Each row comes from the steps of one walk. Every step used is in the known rows, and no mark comes twice. Write the walk behind each row, first mark first.
Known rows
rotema, neke, rokagu, funu: [ 0.10  0.14 -0.33  0.34 -0.35  0.03 -0.23 -0.25  0.42 -0.14 -0.63 -0.39
 -0.21  0.13 -0.33 -0.27 -0.18 -0.09 -0.40 -0.07]
bomik, moko, neriro, rotema, neke, rokagu: [ 0.34  0.20 -0.04 -0.31 -0.28 -0.11 -0.13 -0.21  0.44  0.04 -0.64 -0.16
  0.10  0.36 -0.03 -0.25 -0.08 -0.36 -0.19  0.06]
sisipa, moko, neriro, rotema, neke, rokagu: [ 0.19  0.28  0.05 -0.23 -0.30 -0.11 -0.05 -0.29  0.34 -0.01 -0.39 -0.16
 -0.13  0.36 -0.13 -0.15 -0.11 -0.02 -0.06  0.13]
rokagu, funu: [ 0.33 -0.12 -0.50  0.35 -0.30  0.16 -0.08 -0.17  0.34  0.26 -0.32 -0.25
 -0.28 -0.08 -0.57 -0.27 -0.26 -0.04 -0.21 -0.11]
rotema, neke, rokagu, funu, moko: [-0.02  0.19 -0.35  0.35 -0.33  0.03  0.09 -0.37  0.18 -0.22 -0.49 -0.49
 -0.28  0.23 -0.10 -0.33 -0.15 -0.01 -0.37 -0.02]
neriro, rotema, neke: [ 0.48  0.06 -0.33  0.05 -0.28 -0.04  0.05 -0.25  0.44  0.27 -0.47 -0.09
 -0.17  0.26 -0.34 -0.09 -0.17 -0.16 -0.20 -0.13]
rotema, neke, moko, bomik, rokagu, funu: [ 0.27  0.15 -0.48  0.10 -0.17  0.37 -0.08 -0.57  0.10  0.02 -0.42 -0.27
 -0.21  0.02  0.08 -0.17 -0.09 -0.17 -0.35  0.01]
funu, moko, bomik, rokagu: [ 0.37  0.17 -0.23  0.13  0.04  0.12  0.09 -0.50 -0.13  0.13  0.01 -0.30
 -0.55  0.08  0.07 -0.26 -0.28 -0.25  0.17  0.24]
bomik, moko, funu: [ 0.45 -0.26 -0.43 -0.02 -0.13  0.08 -0.05 -0.20  0.26  0.10 -0.19 -0.09
 -0.18  0.15 -0.39 -0.44 -0.41 -0.40 -0.34 -0.09]
moko, bomik: [ 0.41 -0.06 -0.24  0.09  0.04  0.10 -0.16 -0.36  0.13  0.21  0.02 -0.15
 -0.44  0.03 -0.49 -0.05 -0.35 -0.29  0.07  0.08]
sisipa, rotema, neke, moko, neriro: [ 0.43 -0.08  0.02 -0.41 -0.08  0.05  0.42 -0.38  0.43  0.17  0.20 -0.03
 -0.12  0.26 -0.24 -0.19 -0.09 -0.24 -0.24  0.15]
rotema, neke: [ 0.32  0.00 -0.22  0.20 -0.27 -0.05 -0.02 -0.26  0.37  0.05 -0.17 -0.15
 -0.34  0.24 -0.48 -0.13 -0.31 -0.22 -0.30 -0.04]
funu, moko, neriro, rotema, neke: [ 0.32  0.10 -0.15 -0.12 -0.23  0.03  0.24 -0.37  0.09  0.17 -0.12  0.01
 -0.23  0.32 -0.05 -0.10 -0.16  0.02 -0.10  0.12]
neke, rotema: [ 0.57  0.01 -0.33  0.11 -0.33 -0.10  0.24 -0.32  0.50  0.60 -0.24 -0.27
 -0.13  0.11 -0.48 -0.22 -0.24 -0.19 -0.26 -0.07]
sisipa, moko, neriro, rotema: [ 0.42  0.01 -0.12 -0.22 -0.25  0.03  0.09 -0.21  0.25  0.38 -0.07 -0.02
 -0.20  0.14 -0.40 -0.14 -0.19  0.03  0.12  0.08]
rokagu, funu, moko: [ 0.19 -0.08 -0.52  0.38 -0.27  0.15  0.22 -0.28  0.11  0.18 -0.19 -0.34
 -0.35  0.01 -0.36 -0.32 -0.24  0.05 -0.18 -0.08]
bomik, rokagu, funu, moko, neriro, rotema: [ 0.42  0.16 -0.41  0.05 -0.28  0.26  0.09 -0.32  0.05  0.37 -0.42 -0.13
 -0.18 -0.05  0.18 -0.38 -0.09  0.13  0.05  0.17]
neriro, moko: [ 0.56 -0.20 -0.23  0.03 -0.12 -0.02  0.02  0.00  0.41  0.09 -0.37 -0.20
 -0.14 -0.01 -0.39 -0.30 -0.23 -0.33 -0.12 -0.08]
bomik, moko, neriro, rotema, neke: [ 0.38 -0.01 -0.16 -0.28 -0.33 -0.06  0.01 -0.17  0.33  0.22 -0.36  0.03
  0.00  0.37 -0.19 -0.15 -0.15 -0.28 -0.16 -0.04]
rokagu, funu, moko, neriro, rotema: [ 0.33 -0.02 -0.44  0.02 -0.27  0.26  0.17 -0.28  0.07  0.38 -0.28 -0.07
 -0.15  0.00 -0.15 -0.25 -0.12  0.19 -0.02  0.05]
sisipa, rotema, neke: [ 0.32 -0.11 -0.10 -0.04 -0.12 -0.20  0.29 -0.22  0.47  0.13  0.04 -0.17
 -0.40  0.34 -0.47 -0.21 -0.22 -0.25 -0.06 -0.06]
sisipa, rotema, neke, rokagu: [ 0.28  0.10  0.04 -0.07 -0.09 -0.26  0.15 -0.25  0.58 -0.05 -0.23 -0.36
 -0.29  0.35 -0.31 -0.33 -0.17 -0.33 -0.08  0.06]
moko, neriro, rotema, neke, rokagu, funu: [ 0.22  0.21 -0.23  0.00 -0.32  0.12 -0.28 -0.26  0.39  0.06 -0.71 -0.12
 -0.01  0.10 -0.12 -0.19 -0.07  0.05 -0.24  0.06]

Which walk is each row?
[ 0.10 -0.08 -0.50  0.26 -0.05  0.24  0.06 -0.46 -0.16  0.13 -0.03 -0.27
 -0.48  0.01 -0.28 -0.17 -0.26  0.01  0.03  0.00] => rokagu, funu, moko, bomik
[ 0.32  0.07 -0.45  0.27 -0.11  0.26 -0.32 -0.37  0.06  0.19 -0.33 -0.25
 -0.44 -0.15 -0.17 -0.23 -0.25 -0.12  0.06  0.08] => moko, bomik, rokagu, funu
[ 0.39 -0.14 -0.10 -0.14 -0.23  0.00 -0.04 -0.12  0.29  0.22 -0.03 -0.08
 -0.14  0.13 -0.41 -0.26 -0.29 -0.37 -0.11  0.11] => bomik, moko, neriro
[ 0.46 -0.09 -0.18 -0.23 -0.10 -0.01  0.53 -0.36  0.53  0.18  0.00 -0.24
 -0.14  0.31 -0.31 -0.24 -0.08 -0.31 -0.29 -0.07] => sisipa, rotema, neke, moko
[ 0.04  0.25 -0.46  0.11 -0.10  0.13 -0.01 -0.53  0.00 -0.06 -0.64 -0.34
 -0.22  0.25  0.11 -0.15 -0.05  0.02 -0.06 -0.04] => neriro, rotema, neke, rokagu, funu, moko, bomik
[ 0.23  0.22 -0.36  0.06 -0.37  0.18  0.10 -0.39  0.02  0.14 -0.47 -0.08
 -0.21  0.14  0.29 -0.29 -0.06  0.17 -0.12  0.12] => bomik, rokagu, funu, moko, neriro, rotema, neke
[ 0.38 -0.07 -0.42  0.12 -0.04  0.23 -0.31 -0.19  0.09  0.02 -0.55 -0.26
 -0.25 -0.21  0.01 -0.32 -0.16 -0.21  0.07 -0.01] => neriro, moko, bomik, rokagu, funu
[ 0.37  0.02 -0.28 -0.09 -0.04  0.21  0.08 -0.56  0.18  0.04 -0.07 -0.17
 -0.22  0.20 -0.24  0.03 -0.18 -0.32 -0.33  0.01] => rotema, neke, moko, bomik
[-0.05  0.19 -0.15  0.16 -0.30  0.10 -0.03 -0.39  0.08 -0.22 -0.30 -0.27
 -0.25  0.19 -0.02 -0.27 -0.17  0.08 -0.31  0.19] => rotema, neke, rokagu, funu, moko, neriro
[ 0.16  0.14 -0.28 -0.15 -0.40  0.03 -0.20 -0.18  0.39  0.03 -0.83 -0.19
  0.15  0.26 -0.04 -0.31 -0.03 -0.16 -0.25 -0.06] => bomik, moko, neriro, rotema, neke, rokagu, funu
[ 0.01  0.22 -0.20 -0.07 -0.42  0.05 -0.12 -0.28  0.28 -0.02 -0.57 -0.19
 -0.08  0.23 -0.15 -0.19 -0.06  0.20 -0.14  0.00] => sisipa, moko, neriro, rotema, neke, rokagu, funu
[ 0.50  0.04 -0.20 -0.14 -0.14  0.11  0.25 -0.32  0.12  0.39 -0.08 -0.03
 -0.20  0.12 -0.14 -0.21 -0.18 -0.02  0.05  0.17] => funu, moko, neriro, rotema
[ 0.29  0.19 -0.30 -0.01 -0.21  0.18  0.03 -0.31  0.17  0.20 -0.53 -0.26
 -0.06  0.01  0.01 -0.35 -0.06  0.10 -0.05  0.15] => neke, rokagu, funu, moko, neriro, rotema
[ 0.42  0.03 -0.10 -0.17 -0.23  0.19  0.11 -0.42  0.33  0.08 -0.02 -0.03
 -0.08  0.16 -0.24 -0.09 -0.18 -0.20 -0.47  0.16] => rotema, neke, moko, neriro
[ 0.77  0.02 -0.26 -0.33 -0.13  0.29  0.18 -0.32  0.43  0.52 -0.26 -0.01
  0.12 -0.02 -0.22 -0.16 -0.07 -0.19 -0.20  0.13] => neke, moko, neriro, rotema
[ 0.34 -0.02 -0.08  0.00 -0.15  0.07  0.19 -0.33  0.04  0.17  0.21 -0.08
 -0.37  0.09 -0.26 -0.21 -0.31 -0.08 -0.05  0.27] => funu, moko, neriro
[ 0.49  0.12 -0.20  0.11  0.03  0.12 -0.23 -0.38  0.11  0.19 -0.13 -0.21
 -0.48 -0.04 -0.15 -0.18 -0.31 -0.34  0.14  0.20] => moko, bomik, rokagu
[-0.12  0.09 -0.21 -0.01  0.04 -0.03  0.22 -0.52  0.03 -0.18 -0.14 -0.42
 -0.44  0.33 -0.02 -0.28 -0.11 -0.06  0.07  0.04] => sisipa, rotema, neke, rokagu, funu, moko, bomik
[ 0.15  0.05 -0.41  0.04 -0.36  0.16  0.17 -0.36  0.04  0.17 -0.32 -0.02
 -0.19  0.20 -0.06 -0.14 -0.10  0.22 -0.18 -0.01] => rokagu, funu, moko, neriro, rotema, neke
[ 0.26  0.12 -0.28  0.20 -0.28  0.24  0.04 -0.32 -0.04  0.16 -0.13 -0.19
 -0.36 -0.09  0.06 -0.40 -0.21  0.09 -0.06  0.27] => bomik, rokagu, funu, moko, neriro
[ 0.62  0.08 -0.42 -0.14 -0.24  0.15  0.30 -0.38  0.51  0.31 -0.50 -0.17
  0.07  0.24 -0.21 -0.12 -0.02 -0.24 -0.43 -0.16] => neriro, rotema, neke, moko
